Each row was made from one small tree. The marks that hang from a mark follow it in brackets, in alphabetical order. Every link used is in the known rows. Write each row's tree.
Known rows:
X(R(A G(C) L)): [ 17.1  15.7  18.4  35.4 -38.2 -16.5  70.2  -3.8  19.4 -13.2 -14.9  45.8
  -1.9  15.4  -3.5  13.0  29.6  -8.6  28.1  -8.4  19.3  46.7   4.2]
G(C): [ -3.9   4.5  12.9  31.5 -21.4 -18.5   9.9  -8.0  18.9  14.5 -13.5  26.8
 -20.6  10.6  -9.8   8.4  10.5   3.5   0.3   0.9  16.6  34.0  -5.7]
S(G): [-26.2   0.2  21.6  25.7  -6.5   0.3  14.2  -9.0  14.5   9.0 -12.1  20.0
 -28.2   2.3  -8.7  -6.0  -7.0  -3.9  -2.5  16.0  -3.2  26.4  -0.3]
S(G(C)): [-15.2  -1.0  18.6  34.2  -7.5  -9.3  24.5  -5.4  20.0  13.2 -25.2  36.4
 -24.5   1.1  -2.8   2.6   8.1  -0.2  -3.6  17.6  14.2  36.9   1.6]
G(C(X(H))): [-12.9  -0.4  29.0  16.0 -14.5   0.1  18.6  -2.8  26.9  18.3 -12.5  26.5
  -1.0  19.0  -2.6  13.4  17.9   3.2 -10.0  15.4   5.3  14.8 -13.9]
P(Q S): [-23.8   0.8   8.5  -3.2 -14.2  -8.8   8.3 -10.8  19.0   1.2  -3.4   0.7
 -27.9  27.0 -10.9  -1.3   1.0  -2.2  -3.3   2.8  -9.7  32.8 -22.3]
R(A(Q) G L): [ -2.0  13.0  11.0  19.3 -48.3  -2.9  39.9 -12.2  23.5 -21.7 -16.9  20.6
  -1.9  15.4  -6.4 -25.8  26.1 -21.7  24.7  -9.9   7.0  49.4  17.9]
G(C(X(R))): [  6.1  -1.3  27.6  31.5 -24.2 -10.4  33.3  -9.2  23.2  13.2  -9.0  28.4
 -22.6  21.4  12.5  19.1  18.0   8.3  -8.5  13.1  24.3  27.3 -17.7]
P(S): [-13.3   4.3  10.6  20.3 -15.4  -6.0   3.8 -13.0  21.7   4.0  -2.5  10.8
 -35.7  11.4  -7.3   2.9  -0.8   7.6  -2.8   1.1  -2.8  30.5 -13.6]
X(H(T) R(L)): [  3.6   7.8  33.6  19.0 -38.4 -11.1  26.8  -5.0   8.5  -3.5  -0.4  32.2
   0.7   6.4  11.3   7.0  -3.7  -2.5  25.0 -22.6 -29.7  13.5 -10.3]
S(G(C(X(R(L))))): [ -2.8   9.7  36.6  28.5 -14.3  -4.5  62.9  -2.7  26.3   1.9 -29.4  52.4
 -14.9  19.0  24.2  14.7  15.6  -2.6   0.5  27.0  14.4  30.6  -5.2]
C(X): [-21.6   6.4  23.9  22.2 -19.8   5.7   5.3 -14.2  22.7  11.5  -5.8   3.7
 -22.4  20.8  -9.9   3.3   7.1  -2.0 -15.1  16.7   9.1  23.9  -9.3]
G(C(X)): [-10.7   6.8  22.0  28.7 -20.3  -4.1  14.0 -10.1  28.7  21.4 -14.5  21.5
 -20.3  22.0  -6.1  12.0  20.6   2.2 -14.2  18.1  24.8  31.4 -11.2]
S(G(C(X))): [-21.4   0.2  27.5  31.4  -5.3   1.6  30.0  -7.6  28.4  16.7 -25.3  34.7
 -21.7  13.6   1.0   3.7  16.7  -2.0 -16.0  28.4  15.7  34.8  -2.9]
A(Q): [ -8.3  -5.6  11.3  19.5 -34.5  -7.4   0.0 -16.3  20.3   0.2  -9.7   8.3
 -27.0  11.3   0.6 -18.7   4.8  -8.3   1.6  -2.9   2.5  32.5   2.5]
G(C(X(R(A L)))): [ 10.6  20.9  26.0  27.1 -31.1 -14.7  58.3  -6.0  20.2  -3.5 -12.6  48.0
  -5.7  36.6  10.0  21.4  27.5   3.0  -1.3  10.4  23.6  39.2  -6.1]
P(Q S(G(C))): [-24.4  -3.3  11.9   9.0  -1.9 -13.4  30.9  -4.3  24.5   5.7 -22.5  28.1
 -28.5  17.6  -1.0   3.8  11.7  -0.7  -4.8  18.4   2.7  44.2 -16.4]
P(Q): [-24.3   1.1  14.9   3.7 -21.6  -5.7   7.6 -11.1  13.1   2.9  -8.6  -6.0
 -16.9  22.0 -15.3  -5.6  -0.5  -5.1   0.1   5.7  -8.2  26.9 -18.9]
R(G(C(X(H))) L): [-10.5  12.5  32.8  18.1 -24.4   9.1  46.7   0.4  40.4   3.8 -25.8  33.8
  11.5  13.1  -7.8   7.1  32.6 -13.6  17.0  10.1   9.7  20.5  -5.4]
H(T): [-14.5   3.1  20.8  33.1 -35.0  -6.1  -7.7 -16.7   6.4  13.4   0.0  14.1
 -25.1   3.8 -12.8  -1.9  -2.4  -6.2   0.4 -18.2  -3.7  31.5  -5.7]
P(Q(A) S(G)): [-38.2  -7.2  15.8  -2.8 -19.3  -8.6  20.2   1.7  13.3  -0.5 -22.2  -1.4
 -27.6  22.9   2.1   3.9   9.3  -3.4  -4.8  14.9 -14.9  42.9  -3.8]

Which tree is each row?
[-12.0  -2.0  29.8  18.4 -21.8  10.5  35.8   1.5  31.7  15.5 -13.1  19.2
   3.9  10.4 -11.5   6.9  31.5  -9.7   5.2  14.5   7.8  21.8  -8.8]
R(G(C(X(H))))
[-23.2  -6.2  38.6  25.9 -17.6   6.5  20.4  -1.5  20.0  24.0 -17.5  42.4
  -3.8   5.5   5.0   9.9  15.6  -7.3 -12.8   8.5  -6.1  25.1  -0.2]
S(G(C(X(H(T)))))
[ -4.1  -4.2  30.6  24.0 -29.4   8.2  42.9 -12.7  18.2   3.6  -2.1   5.3
 -18.3  14.7  -2.8   5.0  18.0 -12.9   5.0   9.2   5.8  23.7 -13.7]
C(X(R(G)))
[ -7.1  17.1  25.4  30.3 -29.1   6.6  44.9  -6.2  34.6   3.8 -26.7  31.0
  -6.4  15.7  -6.2   2.9  33.8 -17.5  11.9  11.1  28.7  35.4  -4.4]
R(G(C(X)) L)
[-14.6  -4.1  34.7  28.3 -35.6  10.7  23.5  -3.9  21.8  20.1  -9.9  27.9
   6.3   1.6 -11.6   9.4  30.9 -16.2   6.1  -6.8   1.5  27.5  -4.5]
R(G(C(X(H(T)))))
[-24.1  -2.5  27.4  14.9   7.0   5.2  32.6  -1.4  35.6  15.9 -18.1  41.1
 -12.6  12.4   7.5  14.4  17.0   4.4 -14.6  29.3  -5.0  26.4  -9.2]
P(S(G(C(X(H)))))
[ 13.0   9.5  23.4  37.7 -36.4 -14.0  58.2  -1.9  23.1  -8.8 -19.4  39.6
 -11.5   6.9   3.2   8.9  23.8  -7.4  32.7  -6.7  16.7  35.9  -5.2]
X(R(G(C) L))
[  7.3  11.7  28.0  10.0 -35.4  -4.5  65.3   0.7  16.3 -20.8  -2.9  28.3
  13.9  10.9  -5.6   4.1  16.0  -9.7  32.7  -8.6 -19.0  23.9   3.6]
X(H R(A G L))
[ 12.1   4.5  30.0  20.9 -31.7  -8.7  60.9   4.3  23.4  -6.1 -16.7  42.1
   7.4   4.5   6.7  11.7  20.2  -6.6  36.7  -6.1   0.3  20.2  -6.5]
X(H R(G(C) L))
[  5.2   8.6  37.9  17.6 -22.9  -6.8  49.5  -0.8  30.1   2.0 -14.9  42.8
   4.5  24.1  18.3  19.8  17.7   5.8   8.7  12.5   2.2  12.8 -18.2]
G(C(X(H R(L))))
[  3.7   0.5  26.1  11.3 -24.6 -11.5  29.9  -3.2   4.5  -3.1   8.6  22.5
   2.8  20.9  -0.5  12.8   2.3   7.2   6.7  -3.6 -22.1  19.4  -5.7]
X(H R(A))
[ -2.4  -7.9  39.4  10.7 -28.2  13.4  43.5  -4.3  19.7   2.5   0.8   8.0
   0.2  14.0  -1.1   7.8  14.0  -9.8   7.8  11.1 -11.7  10.4 -16.3]
C(X(H R(G)))
[  3.8  -6.6  22.2  17.9 -47.4   4.7  50.5 -16.0  16.8 -12.1  -1.7  14.3
 -10.0  28.2   6.1  -9.8  33.5 -16.4   3.2   3.7   9.2  43.1   7.4]
C(X(R(A(Q) G)))
[-28.8  -6.0  14.4   6.4 -19.4 -17.5  29.6   4.2  14.7   5.4 -31.3  21.2
 -23.6  26.2   9.5  13.0  23.6   1.6  -4.8  14.9   3.7  52.6  -2.4]
P(Q(A) S(G(C)))
[ 14.2  -3.2  23.4  21.7 -32.9 -11.5  54.2   2.8  14.3  -2.6  -2.4  35.6
  10.0   8.0  -3.0  18.0  25.1  -1.8  20.2  -5.6   1.4  31.2  -0.2]
X(H R(A G(C)))
[-32.7  -3.5  20.0   4.3  -1.5  -1.5  37.1  -5.0  31.7  10.1 -23.6  27.2
 -25.7  29.0   2.5   9.5  20.2  -3.0 -16.9  34.1   8.9  40.5 -19.6]
P(Q S(G(C(X))))
[  6.3   7.3  23.6  28.9 -25.1 -14.3  43.9  -9.6  15.8   7.3  -1.9  37.6
 -11.3  33.1   4.7  24.7  25.5   8.9 -12.3  12.1  21.5  40.9  -6.3]
G(C(X(R(A))))
[  5.1  17.2  30.6  22.8 -35.3   5.5  65.0  -9.7  18.7 -13.5  -6.4  25.5
  -1.2  24.0  -3.6   6.1  25.5 -12.2  15.1   5.3   6.5  38.1  -0.4]
C(X(R(A G L)))
[-14.7   0.9  11.4  28.2   0.6  -9.4  25.0  -7.2  27.0   9.7 -20.5  41.3
 -36.4   4.0   2.4   8.1   8.9   4.8  -6.9  17.2   9.0  41.6  -1.8]
P(S(G(C)))
[  9.3 -10.1  31.5  32.5 -42.7  -8.1  38.3  -1.1  12.3  10.2  -2.1  34.0
  -1.4  -5.8   0.9  13.9  20.2  -7.8  28.0 -23.5  -5.3  21.7  -4.3]
X(H(T) R(G(C)))
[ -0.5  -2.4  33.6   9.2 -30.9  10.8  54.4  -3.9  16.4  -3.5   5.0  14.0
   8.9  19.5  -5.6  11.6  23.2  -7.8   5.8   8.6 -11.3  23.7  -4.5]
C(X(H R(A G)))
[  5.5   1.3  19.4  26.6 -36.9  -5.1  47.3  -9.5   5.8  -8.7   5.5  16.7
 -13.1  10.1 -12.9   4.3  15.1  -7.2  17.3  -5.5  -1.1  38.0   2.1]
X(R(A G))
[ 13.6   3.8  16.2  38.5 -33.8 -14.2  55.0  -3.7  10.4  -1.8  -6.4  35.0
 -11.0   8.9  -8.7  13.4  28.1  -2.0  14.6  -5.9  17.4  48.1   2.0]
X(R(A G(C)))
[ -1.3  -1.7  14.4  26.9 -43.5   3.8  41.7 -10.5  27.4  -0.1 -21.4  25.5
  -4.1  21.3  -4.2  -7.8  48.6 -17.0  -1.7   6.3  33.9  54.3  13.4]
R(A(Q) G(C(X)))
[  7.9   1.3  30.6  12.5 -22.6 -10.3  46.0  -1.2  17.2   6.7  -2.9  37.4
   9.2  28.1   8.3  27.2  23.6   9.0  -7.5  13.2   4.3  24.3 -12.5]
G(C(X(H R(A))))
[  5.9  15.7  29.3  27.6 -26.8 -11.1  47.2  -6.1  27.5   1.8 -17.2  41.5
 -13.1  26.9  15.7  17.4  19.7   2.2   3.6  12.4  18.7  28.4 -15.8]
G(C(X(R(L))))
[  3.8  -3.9  28.1  23.6 -45.9  -2.7  40.8  -5.5   1.8  -3.5  13.0  20.4
   6.2   0.4  -8.9   7.6  14.0 -11.7  23.2 -28.3 -26.1  27.1   3.0]
X(H(T) R(A G))
[  2.8  -8.0  38.0  23.2 -33.3  -8.5  25.1  -4.2  15.1  18.8  -1.4  38.5
  -1.4  11.5  15.5  22.3  16.5  -0.5  -2.4  -5.1  -3.2  17.8 -15.4]
G(C(X(H(T) R)))
[  2.0  -5.8  32.4  20.6 -34.9 -10.4  12.2  -6.0   4.4   6.6  10.0  20.8
  -6.6   3.2   6.7  12.0  -5.3   0.6  10.1 -20.1 -30.3  12.4 -12.6]
X(H(T) R)
[  5.0   3.5  36.0  25.4 -46.8   0.0  42.4  -4.0  11.2  -8.1  -3.6  26.6
   6.2  -1.9   1.9   2.5   8.5 -16.0  40.0 -27.0 -27.0  19.4  -4.7]
X(H(T) R(G L))
[ -9.8   9.0  19.6  33.5 -29.0   3.5  40.6  -8.9  24.8   8.6 -15.2  27.2
  -6.1  21.3 -20.2   7.2  39.0 -10.2  -6.7  11.1  27.5  46.6   1.6]
R(A G(C(X)))
